Each row was made from one small tree. The marks that hang from a mark follow it in brackets, in alphabetical order. Every link used is in the known rows. Write each row's tree.
Known rows
S[A[N[M[L] Y]]]: [ -8 -23  16  -7  29   6  -2  -6  11 -13  -5  23 -15  31   0  -8  38]
M[N]: [-33  -6  23 -24 -18  30 -16 -16   1   6  -9  -5 -14  23 -29 -21  12]
N[A M[L[J]] Y[Q]]: [  3  16 -36   8  11 -29  13   9  23 -17  17  13  17 -24  41 -17 -21]
F[Q]: [  9 -12 -11   1   2  25  -4 -11 -18  23  -8 -10 -24  15  -3   0 -22]
N[A M[L] Y[Q[F]]]: [ 13  28 -32  37   8 -28  -6  20   5  -3  26  21  22 -24  57  -2 -34]
Y[N[A M] Q[F]]: [ 23  11  19   6 -20  -8  -4  39 -27  -2   7   5  20 -35   1  48   3]
S[A[N[M Y[Q]]]]: [  6 -20  -2 -18  19   8   1   8 -18 -20   2  27 -10   2  -4   4  23]
A[N[M[L[J]] Y[Q[F]]]]: [ 15 -10 -35  27  15 -17  16 -30  19 -13  -6 -23  -2  -3  12   3 -12]
A[N]: [  0 -29  14 -10   3  32   8 -19   3  -1 -18 -13 -29  17 -31   4  21]
M[L N[A Y[Q]]]: [ -7  31 -12 -35  -2 -25  12 -12  28  10  34   6  30   7  25 -28   6]
Y[N]: [ -4 -14  33 -21 -13  22  -4  -1 -23  16 -23 -10 -10  22 -45   6  16]
A[N[M]]: [ -4 -35  18   6   4  38  -6  -3   8 -17 -13   2 -30  22 -22  12  30]
Q[F]: [-11  -6   4  40  -8  20 -21  -5 -26  15 -29 -13 -24 -11  -7  -3 -38]
Y[N Q[F]]: [ 20   4   6   0 -19  -3   4  -2 -37  21 -18 -23   8 -22 -24  24 -11]
M[L[J]]: [-24 -13   0   9   8   1  13 -39  32   8 -39 -28 -18   6  -7 -36  -4]
E[F]: [-11 -19 -10  39   9  19 -27   1 -16   4 -14 -13 -24  18 -45 -11 -10]
S[A[N[Y]]]: [ -4 -23  12 -25  21  15   2  -6 -21  -6  -9  16 -23  18 -21  -3  17]

Write each row's tree
[-10 -34  12   8  12  15  14 -30  44 -18 -25 -20 -25  21 -16  -1  37]	A[N[M[L[J]]]]
[ 18  11  13   8 -11 -30  15  13   9  -2  -5 -17  25 -38   7  36  11]	Y[N[A M[L[J]]] Q[F]]
[ 14  23 -32  33  -2 -11 -18  40 -28 -13  25  28  12 -38  41  11 -48]	N[A M Y[Q[F]]]
[ 24   9  18 -41 -17  -4  19  22 -19   9   7   1  19 -26 -17  26  19]	Y[N[A] Q]
[  1 -25  -8   9  10  26 -11  -3  -5 -18   3   9 -23  32 -13   0   2]	A[N[M Y]]
[-23  18   6 -31 -12   8 -14  10  -8  -2  26  17   4  16  -4 -16  -9]	M[N[A Y]]
[ 23  15  19   9 -11 -22   6  22   4   7   7  -1  29 -26  15  37  18]	Y[N[A M[L]] Q[F]]
[ -9  12  -7  20  14  -6 -12  22  19  -7  21  33   5  15  37 -19  -8]	N[A M[L] Y]
[ -2  37 -15 -10  -6 -30   4 -11  18  15  30  -2  30  -6  32 -15 -14]	M[L N[A Y[Q[F]]]]
[-37   5  -9 -18   0 -10   6 -48  30   6  -9 -24  -2  34 -10 -48  -8]	M[L[J] N[Y]]
[ -9  32 -23 -12  -5 -41  17 -24  24   3  15 -21  26 -21  23 -17 -24]	M[L[J] N[A Y[Q[F]]]]
[ 19   5  20 -24 -17   1   5  39 -14  -8  12  16  19 -20  -8  33  27]	Y[N[A M] Q]
[ 12  14 -46  26  -1  -7  -9  -5 -40  14  -3  -4   0 -21  15 -17 -66]	N[Y[Q[F]]]
[ -3  -2  46 -10  -5   3  -1  24  19   2   3  12  11  18  -7  18  45]	Y[N[A M[L]]]
